Each row comes from the steps of one walk. Every step used is in the known rows, and no mark comes twice. Write the walk behind each row, first mark first.
Known rows
nugod-zedo-lutuvak: [ 2.19  1.26  6.60  2.37  0.39 -0.04  0.03 -2.05  3.95 -2.96 -3.20  3.20
  2.68  1.53  1.50  0.10 -5.42  1.42  0.81  4.37  1.31  1.02 -0.01 -1.16]
zedo-lutuvak-nade: [ 3.10  0.04  6.99  1.71 -1.48 -1.57  1.15  0.42 -0.60 -2.96 -1.94  1.98
  2.85 -0.11  1.69  0.47 -6.47 -0.12  1.40  6.41 -0.42  0.74 -0.28  1.70]
losir-lutuvak-zedo-nugod: [ 4.62  2.76  5.22  1.18 -0.49  2.04 -1.29 -4.89  0.08 -2.32 -0.77  0.21
  6.11 -0.91  0.76 -0.51 -6.27 -0.60  4.87  4.18 -0.04  1.76 -1.74  2.69]
dopud-lutuvak-zedo: [ 3.28  0.32  5.96 -0.57 -0.94  3.11  2.49 -2.67  0.55 -3.19  0.37 -3.98
  3.59 -0.51  1.18 -1.09 -5.54  0.54 -0.03  3.26  0.68  2.38 -2.28 -1.19]
dapa-fupov-nugod-zedo: [ 1.87 -0.49  3.18  0.34  1.08  1.69  2.20 -1.23  2.47 -0.45 -0.22 -2.14
  1.20  1.34  0.24  1.12 -1.37  0.01 -0.65  3.61  0.71 -0.04  0.35 -0.22]
goled-dopud-lutuvak-nade-fupov-dapa: [-0.53 -0.05  2.11  0.18 -3.47  1.18  2.00 -0.25 -1.59 -1.27  1.61 -3.58
  1.92  1.24 -1.01  0.74 -3.85 -0.08 -1.12  1.29 -0.01 -0.09 -1.12  0.79]
losir-fupov-nugod-zedo-lutuvak: [-0.61  1.94  4.48  2.28  1.10  1.53  0.96 -1.21  1.31 -3.69 -2.79  2.16
  1.02 -0.04  1.64  0.41 -4.51  0.25  2.42  3.60  0.73  2.87 -3.31  1.14]
lutuvak-dopud-goled: [ 0.95 -1.31  4.51  1.08 -0.96  2.53  1.42  2.11 -1.73 -1.12  0.00 -1.63
  2.27 -1.34 -2.49  0.22 -6.26  0.22 -1.09  2.74  0.32 -1.44 -2.87  0.40]
zipo-fupov-nugod-zedo: [-0.19  1.12  5.53  1.77  0.63  0.91  1.51 -1.17  5.05 -1.73 -1.23  0.90
  1.99 -0.20  0.38 -1.11 -0.41 -1.92  0.55  3.13  1.26 -0.48 -1.82  0.35]
dapa-fupov: [ 2.16 -1.09  3.64 -1.71  0.57  1.32  1.72 -2.27 -0.91  0.61  0.56 -1.32
  3.16  0.39  1.02  0.97 -3.17 -0.45  0.09  6.51  0.00  0.73  0.12 -1.50]
zipo-fupov-nugod: [-0.85  0.77  5.38  0.68 -0.23  0.91  1.41 -1.10  3.07 -1.66 -0.23  0.32
  2.54 -1.53  0.69 -1.06 -0.41 -2.39  0.81  4.38  0.31 -0.28 -2.71  1.43]
dapa-fupov-nugod-zedo-lutuvak-dopud: [ 2.34  0.01  3.29  2.03  0.56  1.29  2.50  0.37  2.72 -1.53 -1.20 -1.91
  0.10  0.57 -0.24  1.36 -3.26  0.98 -0.28  3.47  0.83  0.29 -0.20  1.18]
zedo-lutuvak: [ 1.21  1.23  6.63  0.97 -1.12 -0.04 -0.30 -1.78  0.85 -3.30 -2.14  2.46
  3.55 -0.58  2.21  0.17 -5.58  0.99  1.46  6.56 -0.05  1.63 -1.60  0.53]
goled-dopud-lutuvak-zedo-nugod: [ 2.28  0.80  2.81  0.63 -2.75  4.31  0.64 -5.60  1.43 -3.28 -0.28 -4.20
  3.00 -0.32 -1.54 -0.44 -5.00  0.24  0.52  1.67  1.60  2.93 -1.49  0.53]
fupov-nugod-zedo-lutuvak: [ 0.65  1.30  5.54  3.11 -0.16  1.03  0.64 -0.50  4.92 -3.74 -2.49  0.62
  1.07  0.59  0.73  0.38 -2.82  1.20  0.02  2.39  0.76  0.11 -0.93  2.01]
goled-dopud-lutuvak-nade-fupov-nugod-zedo: [ 0.51 -0.66  1.60  2.08 -1.93  1.14  3.75 -0.86  1.53 -1.68  0.65 -4.18
  0.95  2.87 -1.45  0.82 -2.71  0.39 -1.03 -1.05  1.60  0.41 -0.53  0.17]
nade-fupov: [-1.31  0.09  3.74 -0.77 -1.17 -0.50  2.74 -1.03 -2.49 -0.36  0.00  0.82
  3.97  0.87  0.97  0.45 -3.38  0.96  1.44  1.84 -1.09  0.33  0.07 -0.90]
dopud-goled-fupov: [ 1.04  0.01  2.60  0.00  0.25  1.51  0.37 -0.57 -3.00 -1.05 -0.50 -1.56
  3.72  1.38 -0.25 -0.57 -2.97 -1.47  0.08  5.05  1.95 -0.33 -4.53 -3.96]
lutuvak-zedo: [ 3.09  0.19  6.30 -0.53 -1.53  2.46  1.58 -2.74 -0.45 -1.69 -1.75 -2.23
  4.71 -1.90 -0.49 -0.86 -6.35 -0.15  0.99  3.09 -0.86  1.58  1.81  1.36]
zipo-fupov: [ 0.06  0.41  6.10 -0.35  0.06  0.49  0.95 -2.22  1.74 -0.66 -0.30  1.91
  3.93 -1.19  1.15 -1.17 -2.18 -2.37  1.34  5.93  0.66  0.30 -1.90 -0.93]
nade-fupov-dapa: [-2.98  1.66  4.06 -1.23 -2.81 -0.11  0.68  1.01 -3.41 -0.67  0.33  0.75
  3.46 -0.38  0.89  0.50 -3.17  0.69  0.51  2.25 -2.61 -1.35 -0.38  0.92]
goled-dopud-lutuvak-nade-fupov-nugod: [-0.01 -0.89  1.50  1.26 -2.65  1.25  3.68 -0.87 -0.19 -1.75  1.35 -4.66
  1.30  1.83 -1.24  0.86 -2.69  0.10 -0.72 -0.02  0.90  0.55 -1.19  0.95]
dapa-fupov-nugod-zedo-lutuvak: [ 2.19  0.48  3.61  1.09  0.92  0.93  1.90 -1.06  2.77 -1.76 -1.13 -1.12
  1.10  1.42  1.14  1.09 -2.19  0.56 -0.23  4.21  0.72  0.70 -0.45  0.01]
dopud-lutuvak-losir-fupov-dapa: [ 1.28  1.52  5.11 -1.35 -1.13  2.96  2.03 -0.68 -2.56 -2.17  0.91 -1.31
  0.73 -1.96  2.21 -0.74 -4.95  0.48 -0.03  3.87  1.80  0.82 -4.92 -1.63]
nugod-zedo-lutuvak-dopud-goled-fupov-nade: [ 2.67  1.05  4.85  4.50 -0.34 -0.25  0.72  1.26  1.86 -3.38 -4.01 -0.45
  1.57  1.51 -0.72  0.93 -4.66  1.31 -0.75  3.65  1.48 -0.20 -2.18 -1.97]

Write each row's walk
[ 2.33  0.62  6.16  3.58 -0.06  0.60  0.82 -0.22  3.76 -2.64 -3.21  2.09
  1.55  0.60 -0.31  0.40 -6.82  2.00  0.80  3.47  1.38  0.40  0.27  0.19] -> nugod-zedo-lutuvak-dopud
[-1.17  1.31  3.24  2.90 -0.91 -0.31  3.34  2.62  0.04 -2.92 -1.63 -0.07
  1.25  1.59 -0.35  0.50 -3.40  1.95  0.07 -1.77  0.04 -0.56 -2.29  0.51] -> nade-fupov-nugod-zedo-lutuvak-dopud-goled
[ 0.19  1.93  6.15  2.55  0.48  0.14  1.04 -1.05  5.36 -2.98 -2.12  2.07
  1.90 -0.22  1.29 -1.10 -1.16 -1.50  0.99  3.80  1.35  0.27 -2.50  0.52] -> zipo-fupov-nugod-zedo-lutuvak
[ 2.12  1.58  2.87  2.19 -0.04  1.03  1.38  0.55 -0.84 -2.60 -2.46 -1.61
  1.11  1.10 -0.13 -0.81 -2.47 -0.25 -0.42  2.10  3.53 -0.85 -4.65 -2.79] -> dopud-goled-fupov-nugod-zedo-lutuvak-losir
[ 2.93  1.88  6.25  1.94  0.57  0.28  1.42 -1.90  1.55 -2.53 -3.89  3.54
  1.38  0.18  1.83 -0.25 -6.31  1.48  1.60  3.30  2.58  1.55 -0.70 -1.56] -> nugod-zedo-lutuvak-losir-fupov
[-1.24  1.69  3.77  2.16 -0.81 -0.94  2.93  0.24  1.26 -2.65 -1.71  1.00
  1.86  1.78  1.18  0.62 -2.23  1.90  1.16 -0.27 -0.32  0.33 -0.60  0.60] -> nade-fupov-nugod-zedo-lutuvak
[ 1.09  0.51  4.44 -0.24 -0.70  2.25  2.93 -1.07 -2.70 -0.87 -1.31 -0.33
  0.38 -3.15  0.53 -0.23 -3.94  0.19  1.34  2.21  1.52  0.41 -1.70  1.21] -> lutuvak-losir-fupov-nugod
[ 1.47  2.28  5.74  1.15 -1.19  0.59  1.58 -0.90 -1.46 -3.36 -2.91  1.91
  0.82 -2.58  2.30 -0.19 -5.41  1.09  2.05  4.16  1.36  1.87 -2.98  1.46] -> zedo-lutuvak-losir-fupov-nugod
[ 2.22  0.93  4.66  0.48  0.37  2.95  3.70 -1.37  0.50 -2.63 -0.06 -1.69
 -0.37 -0.47  1.82 -0.64 -3.91  1.08 -0.05  1.64  3.40  1.38 -4.51 -2.13] -> dopud-lutuvak-losir-fupov-nugod-zedo
[ 2.15  1.21  2.09  3.91  1.10  1.55  0.73  1.18  0.52 -0.80 -0.14 -1.80
  2.78  1.53 -1.45  0.59 -4.30 -0.07  2.20  2.20  2.23 -1.52 -4.56  0.80] -> losir-lutuvak-dopud-goled-fupov-nugod-zedo
[ 2.47  0.55  5.57 -0.50 -0.94  1.79  3.24 -1.24 -2.14 -2.54  0.09 -2.68
  1.11 -1.35  2.29  0.12 -3.55  0.76 -0.92  3.91  1.65  1.46 -4.85 -2.74] -> dopud-lutuvak-losir-fupov-nade
[ 1.97  0.33  5.74 -0.45 -1.45  0.71  2.54 -0.97 -3.86 -0.86 -2.02 -0.58
  1.67 -2.98  0.86  0.70 -3.69  0.21 -0.13  3.91  0.26  0.28 -1.51 -0.53] -> lutuvak-losir-fupov-nade
[ 2.03  0.29  4.37  2.10  0.03  1.28  0.34 -0.39  0.08  0.06  0.84 -0.08
  4.09 -0.65 -0.44  0.95 -6.02  0.53  3.15  4.52  0.24 -0.72 -2.03  2.64] -> losir-lutuvak-dopud
[ 1.43  1.99  4.43  3.66 -0.53  0.86 -0.61  1.67  1.44 -2.92 -3.16  0.87
  1.14  0.87 -0.79 -0.04 -5.93  1.07  0.12  3.60  1.76 -0.82 -2.25 -0.85] -> nugod-zedo-lutuvak-dopud-goled-fupov-dapa
[ 0.15  0.01  1.63  1.62 -0.50  1.72  1.27 -1.44  0.16 -1.01 -0.91 -2.89
  1.51  0.00 -0.66  0.28 -0.64 -0.65  1.86  4.63  1.63 -0.11 -1.54  0.25] -> goled-fupov-nugod
[ 2.02  0.64  4.14  1.80  0.30  1.35  0.05  0.79 -1.23 -0.48  1.07 -0.45
  4.45  0.05 -0.62  0.54 -6.13 -0.06  1.84  3.62  0.59 -1.22 -4.45  1.16] -> losir-lutuvak-dopud-goled
[ 1.37  0.72  5.82  2.21 -1.27  0.83  0.40  1.66 -0.67 -3.56 -1.83  0.79
  2.42 -1.14 -0.17  0.14 -7.24  1.21  0.11  4.62  0.35  0.38 -3.86  0.70] -> zedo-lutuvak-dopud-goled
[ 1.02  1.47  2.70  2.47  0.43  1.02  0.49  0.41  0.11 -3.17 -2.10 -1.16
  1.95  2.10  0.09 -0.48 -2.35 -0.55 -0.06  3.37  2.56 -0.12 -5.15 -2.67] -> dopud-goled-fupov-nugod-zedo-lutuvak
[ 0.84  1.02  5.01  3.90 -0.28  1.63  1.08  1.88  3.67 -3.98 -2.41 -0.46
  0.56  0.27 -0.86  0.29 -3.88  1.26 -0.94  1.07  0.94 -0.78 -2.70  1.94] -> fupov-nugod-zedo-lutuvak-dopud-goled
[ 0.76  0.31  1.76  2.67  0.40  1.52  1.50 -1.63  2.28 -1.03 -1.89 -2.15
  0.95  1.37 -0.92  0.26 -0.68 -0.31  1.57  3.52  2.56 -0.25 -0.63 -0.73] -> goled-fupov-nugod-zedo
[ 0.82  0.07  2.18 -0.26 -1.76  3.51  2.45 -3.71 -0.89 -1.07  0.46 -3.05
  1.23 -0.45 -0.46  0.04 -4.35  0.54 -0.07  1.87  3.01  1.97 -2.69 -1.31] -> goled-dopud-lutuvak-losir-fupov
[ 2.27  0.55  2.46  3.92 -0.06 -0.18  1.89 -0.04  1.62 -2.09 -2.72 -1.43
  0.52  1.72 -0.37  0.33 -2.06 -0.51  1.98  4.02  2.36  0.00 -0.62  0.33] -> goled-fupov-nugod-zedo-lutuvak-nade
[ 0.98  1.09  3.72  3.44 -1.17  1.06  0.89  2.18 -0.66 -3.81 -2.19 -1.13
  1.06 -0.88 -0.81  0.22 -5.27  0.83  0.65  4.07  1.29  0.24 -4.49  1.21] -> zedo-lutuvak-dopud-goled-fupov-nugod
